Each row comes from the steps of one walk. Every step used is in the known rows, and no mark comes twice. Write the walk behind each row, first mark first.
(in the rows, 128 means zero)
Known rows
M/F/D/C/Y: [144  86 170 187 123 153  99 155 133  99 112 127 153 151 112 160 139 114
 144 110 187 102 110 124 143 128 196 110 153 112]
F/M: [120  98 117 181 119 140 142 125 134  97 115  94 122 179 127 160 122 102
 152 113  98 113 135 116 140 129 158 178 129 105]
U/Q/H/Y/X: [163  46 160 149 126 176 146 148 117 134  97 119 129 124 117 140 106 138
 133 102 164  80 187 116 125 125 241 100  92 110]
H/Y: [155 103 142 152 147 165 122 156 128 102 147 122 103 101 147 154 145 159
 136  92 162 136 178 131 144 115 180 113 131  75]
D/F: [153  89 153 145 111 142 136 138 130 120 149 131 140 138  77 151 126 107
 139 117 121 118 128 119 117 179 104 100 122 108]
P/C/Y/H: [218 155 187 178 105 180 103 144 158 135  85 121 179 134  92 179 135 134
 120 124 181 103 178 178 117 114 232 130 146 100]
U/Q/H/Y/F/D/C: [146  65 176 195 109 158  99 157 125 106 120 109 133 141  87 187 120  74
 105 112 136  84 146 104 133 157 200 103 124 101]
X/Y/F/M: [100 114 123 178 135 152 148 129 172 132 126  92 117 168  97 164 121  96
 119 113  99 110 127 115 137 136 161 146 129 105]
N/H: [154 141 164 147 143 160 129 140 137  82 116 151 133 175  64 152 152 155
 124  78  91  98 137 175 129 121 201 129 135 114]
Q/H: [155  88 123 166  94 150 133 128 130 110 110 154 130 186  80 128 106 150
 115 134 134 110 128 165 112 136 214 130  85 118]
M/F/D/X/Y/H: [159 158 126 115 115 173 133 140 153 156 140 134 169 132  75 172 115  78
  79 101  83  99 134 125 124 130 147 115 126 110]
C/D/X/Y: [ 55 140  83 137 115 143 125 132 130 119 175 121 105 150 129 126 142 140
  93 104  55 130  99 119 143  80 102 115 117 116]
Y/F/D: [126  83 144 195 131 173 136 134 137 147  82 132 138 154 109 195 101  84
 126 119 144 121 145 131 141 128 171 107 136 141]
P/C: [183 141 144 165  93 145 101 126 144 131  98 113 134 161 113 159 139 151
 130 125 123 120 186 186  88  93 145 129 156 113]
Y/F: [120  92 175 143 124 165 139 137 159 154 115 135 117 108  69 148 126 121
 101 120 158 112 152 160 121 143 183  64 119 131]
C/P/A: [188 129 182 181  95 140 112  90 126  71 138  92 106 140 151 164 160 139
 129 138 124 163 144 151 129 126 194 107 141 130]
F/D: [140  93 112 192 131 160 129 132 121 129  93 131 140 169 137 183 105  93
 146 117 117 126 139 122 148 113 152 141 143 134]
N/H/Y/F/M: [119  96 164 192 141 167 147 140 147  84 110  94 116 164 102 190 132 110
 133  89 136 107 154 121 142 139 204 147 126  85]
U/Q: [157  94 137 140 118 140 114 149 118 166 143  82 120 147  91 121 124 125
 116 128 103  75 165 143 138 117 192  93 126 149]
Q/U: [155  80 107 142 131 145 118 123 189 164  83 154 126 140  83 121 109 160
 117 109 131 107 117 172 122 129 184 135 101 137]
M/F: [141  90 136  80 130 143 141 136 145 139 142 154 151 126  62 121 129 117
 127 106 133 103 123 149 106 134 133  64 131 153]
M/F/D/X: [ 79  72 118 124  78 146 140 127  70 104 128 134 134 176 121 171 108  72
 107  93 105 105 111 112 118 124  99 105 115 135]
U/Q/H/Y/F/M: [124  72 152 199 123 160 141 140 139 107 113  76 115 175 101 178 114 104
 125 113 144  96 159 115 139 143 221 141 110  99]
P/C/D/X: [ 55  92 139 163  53 144 112 120  71  70 118 111 113 165 147 159 143 137
 115 108 108 124 139 145 117  71 120 115 105 127]
M/F/D/C/P/A: [190 114 195 182  92 137 103  96 122  61 137  94 125 141 136 183 158 101
 128 129 121 147 131 128 125 143 183  98 149 132]
C/D: [ 78  87 137 189 117 155 117 127 121  87 107 127 120 128 138 141 149 164
 155 127 128 140 135 142 159  63 175 112 113 152]
F/M/A: [124  75 113 152 118 148 126 112 126  96 123 135 131 137  77 159 102  91
 153 100 101 111 112 147 138 158 165 107 133 160]
P/A: [179 141 160 173 110 144 114  87 129  93 142  88 116 138 132 155 141 121
 123 125 108 144 164 181 113 104 171 116 136 135]
C/Y/H/N: [196 110 189 191 153 177 124 155 150 131 158 106 144  88 150 180 135 124
 117  92 120  81 166 131 156 144 223 104 112  70]
Q/H/Y: [165  90 136 171 128 167 124 151 123  89 135 136 110 141 127 152 128 169
 126 104 172 130 166 140 132 125 220 124 101  73]

Which walk is each row?
[158  71 180 160  93 138 112 146 125  82 117 139 128 136 119 170 157 111
 136 125 138 129  97  75 150 175 176  95 146 110]
M/F/D/C/P
[144  53 180 174 121 171 129 144 128 128  74 126 153 126 123 150 119 107
 151 106 177  81 144 108 135 126 217 108 128 121]
F/D/C/Y/X
[188 138 155 167 164 172 131 152 171 153 186 108 137  81 138 172 134 113
  96  89  57  84 161 121 153 142 182 105 112  67]
X/Y/H/N
[164  74 148 192 135 156 134 141 134 113 166 121 115 135 142 152 117 139
 113 101  87  86 145 134 139 148 207 110  80  79]
Q/H/N
[141  83 117 150 136 156 137 133 127 136 100 145 161 167 104 178 104  81
 144 108 126 113 127 122 131 120 136 108 145 158]
M/F/D
[143  89 187 188 127 164 103 156 134  85 113 126 134 131  87 199 138  79
 113  87 126  96 141 111 135 153 183 110 141  89]
N/H/Y/F/D/C
[189 177 132 129 135 173 127 143 183 168 143 133 160 109  74 155 128 111
  90 115  89 108 150 145 131 127 178 124 132 100]
X/Y/H
[144  78 154 149 112 142 106 147 130 103 126 134 153 135  87 171 129  62
 127 103 110  94 119 105 123 151 135 105 143 118]
M/F/D/C
[196 103 195 210 150 178 113 158 146 120 151 101 152  93 154 199 133  98
 118  89 114  76 160 114 161 149 219 113 120  64]
F/D/C/Y/H/N
[129  99 155 177 121 152 104 147 151 122 128 123 134 128  89 178 128  67
 104 109 103 100 122 104 133 151 148 106 142 103]
X/Y/F/D/C
[194 110 179 172 149 173 131 148 150 137 166 109 138  79 141 178 130 109
 109  89  83  82 174 128 148 149 197 104 105  73]
Y/H/N
[164  77 126 168  90 145 123 139 118 134 122 117 130 199  68 120 100 142
 105 143 121  76 142 159 119 133 239 116  85 138]
U/Q/H
[ 82 122 139 124 120 161 141 137 159 162 153 129 106 122  73 140 126 113
  66 108 110 113 124 141 119 132 140  64 117 118]
D/X/Y/F
[166 127 147 176 149 173 131 148 147 143 181 103 138 102 153 192 122  90
  90  81  48  83 153 105 154 140 165 114 109  67]
F/D/X/Y/H/N
[120 109 119 188 147 172 135 136 158 162 103 128 134 158 105 188 104  88
 113 116 118 123 133 121 146 119 155 110 144 136]
X/Y/F/D
[ 72  70 142 160  85 163 137 136  74 101 121 121 112 156 137 191 111  81
  96  90 131 116 136 112 130 126 130 104 109 109]
H/Y/F/D/X
[108  59 125 170 112 148 125 111 121  78 125 130 139 142  73 173 105  88
 167 102 104 114 105 130 142 166 145  99 125 164]
C/D/F/M/A
[140  93 159 223 125 176 118 136 141 141  64 120 148 173 118 205 109 103
 134 121 182 120 152 145 136 111 193 114 154 135]
P/C/Y/F/D
[158  77 179 181  91 140 107 145 122  78 114 131 118 137 135 174 159 117
 137 129 132 135 104  75 158 169 183 113 145 100]
F/D/C/P
[201 128 192 185 112 179 102 153 149 121  95 126 180 121  90 187 131  94
 119 116 172  95 150 139 141 139 234 130 140  95]
F/D/C/Y/H
[124  78 148 160 136 167 130 122 135  83 117 137 127 133  55 183 111  98
 140  79 125 103 127 155 139 165 200  87 132 147]
N/H/Y/F/M/A
[133  79 172 180 110 153 105 145 136 111 113 124 136 126  90 184 126  65
 113 110 122  97 131 110 131 156 159 105 138 107]
Y/F/D/C
[ 85 138  73 118 123 144 136 134 132 145 170 129 125 170 112 145 120  99
  88  96  55 117  94 106 129 107  84 113 132 119]
M/F/D/X/Y
[ 58 101 123 187 118 152 147 124 147 104 125  87 112 173 110 168 126  97
 117 109  94 114 117 106 144 117 153 142 116 111]
C/D/X/Y/F/M
[129  67 124 153 113 145 129 115 124  94 132 133 141 142  62 170  98  77
 159 100 101 108 107 132 132 186 137  99 131 153]
D/F/M/A
[157  85 188 155  86 134 107 146 129  80 129 133 108 119 123 147 172 138
 128 130 134 133 105  89 148 174 185  98 137  94]
D/C/P
